Every row comes from one small tree of marks. The marks that hang from a mark follow it in brackets, in alphabetical order. Every link used is in the known rows. Which tree was each row made from?
In the rows, zero is written as 128.
Known rows:
K{L}: [137 111 123 115  81 136 164 154 154 131 120 130  92 144 209 165 132 110
 117 123 159]
E{K P}: [147 125 127 134  78 148 157 129 152 118 103 152 100 123 136 142  96 135
 116 118 170]
L{K{E}}: [127 120 174 115  26 179 194 147 173 138 102 110  70 151 171 174 143 139
 133 121 174]
M{G{E U{P}} Q}: [ 97 144 152 153 166 138  74 145 103 189 181 134 144  97 108  92 142 151
 138 154  86]
M{Q}: [143 143 175 138  94 168 144 148 133 154 146 155  83  83 163 114 137 141
 120 115 136]
G{E U{P}}: [ 66 125 139 142 111 104 115 132 125 191 131 112 107  98 142 164 138 140
 118 133 115]
K{E L}: [135 103 126 146  63 133 174 150 169 105 126 117  93 182 190 171 147  98
 127 101 174]
E{K P{U}}: [149 129 125  80  92 145 153 129 106 105 105 143 125 141 121 135 103 120
 119  87 144]
M{G{E{K} U{P}} Q}: [105 154 131 170 182 161  59 140 110 172 170 135 149 121  70  82 134 159
 145 148  84]
G{E{K} M{Q} U{P}}: [ 80 143 127 175 192 142  71 110 126 162 128 105 133 100  50 118 155 163
 145 153  86]
K{E{P} L}: [145 100 111 150  60 108 187 143 178  81 123 123 107 192 177 163 109  90
 121 106 176]
M{G{E{K{L}} U{P}} Q}: [115 149  96 175 193 149  62 154 130 145 174 120 172 167  84  92 125 138
 157 149  81]
E{K}: [133 131 144 131  81 171 141 136 147 143 102 147  80 117 151 144 134 140
 121 111 162]
U{P}: [ 99 121 160 133  56 155 154 151 133 176 133 139  73 111 167 161 128 165
 106 122 160]
F{K{E L}}: [116 115 146 140  37 127 165 168 154  88 152  92  91 219 160 195 156 121
 118 103 167]
E{K{L} P{U}}: [158 119  86  83 103 133 158 146 123  77 105 127 146 188 138 146  92  99
 126  91 140]
G{M U}: [ 97  96 156 105 144 108 130 106 123 167 105 121 107  76 164 161 176  88
 129 158 132]
G{E{K P{U}}}: [143 138 107  87 113 115 137 114 102  98  98 129 136 136 109 130 102 149
 112  85 136]

Write each row's tree:
[134 114 157 118  25 153 205 135 179 121 102 114  89 159 155 175 111 135
 126 129 178] -> L{K{E{P}}}
[128 112 126  58 142  78 149  85  86 104  94 118 134 103 135 142 137 142
 105 116 134] -> G{E{P{U}} M}
[107 118 167 133 167 132 114 119 119 164 131 130 119  66 134 125 174  95
 143 158 101] -> G{M{Q} U}
[ 93 135  94 179 205 129  78 122 144 130 133  86 156 148  70 128 148 140
 152 156  85] -> G{E{K{L}} M{Q} U{P}}
[153 147 116  99 180 127 114  92  92  86 107 120 154 115  62  93 128 158
 129 111 106] -> G{E{K P{U}} M{Q}}
[176 159 121  98 171 150  97 127  81  99 151 154 166 133  77  59 109 153
 132 104 104] -> M{G{E{K P{U}}} Q}
[143 148 121 157 169 133 119  91 143 102 103 130 127  95  81 102 124 172
 129 141 128] -> G{E{K P} M{Q}}
[149  97 109  94  71 104 186 146 129  66 129 117 133 206 159 155 110  79
 125  75 157] -> K{E{P{U}} L}
[152 127 131 110 119 104 138 116 120 133 130 156 126 109 166 115 114 147
 107 148 154] -> M{G{E{P}}}
[123 117 128 119 154  77 115 116 115 155 140 139 153 103 148 117 122 100
 117 156 120] -> M{G{E{P} U}}
[ 82 118 164 149 155 138 108 128 116 179 147 125 117  82 110 129 161 130
 134 163 102] -> G{M{Q} U{P}}
[157 119  93 135  94 139 161 142 169  91 104 138 119 174 155 150  91 113
 121 121 164] -> E{K{L} P}
[137 127 106  76 154 104 134  86  97  87  77 114 142 122  92 134 128 153
 116 112 131] -> G{E{K P{U}} M}
[144 150 118 158 189 130  75 119 121 137 157 150 170 113  81  70 113 120
 146 149  93] -> M{G{E{K P} U} Q}
[184 151  81 104 183 140 102 139  98  74 154 137 191 184  95  66  99 130
 138 108 101] -> M{G{E{K{L} P{U}}} Q}
[111 127 138 145 186  79 110  97 123 137 126 119 152  68 110 116 140 113
 132 163  95] -> G{E{P} M{Q} U}
[ 99 119 130 132 117  71 136 112 134 149 119 127 130  91 153 153 114 102
 112 137 122] -> G{E{P} U}
[122 145 157 137 178 127  80 133 102 173 168 142 148  80 135  82 155 117
 140 151  88] -> M{G{E U} Q}
[154 140  80 164 202 117  80 132 139 107 158 134 193 161  98  82 105  98
 152 154  86] -> M{G{E{K{L} P} U} Q}
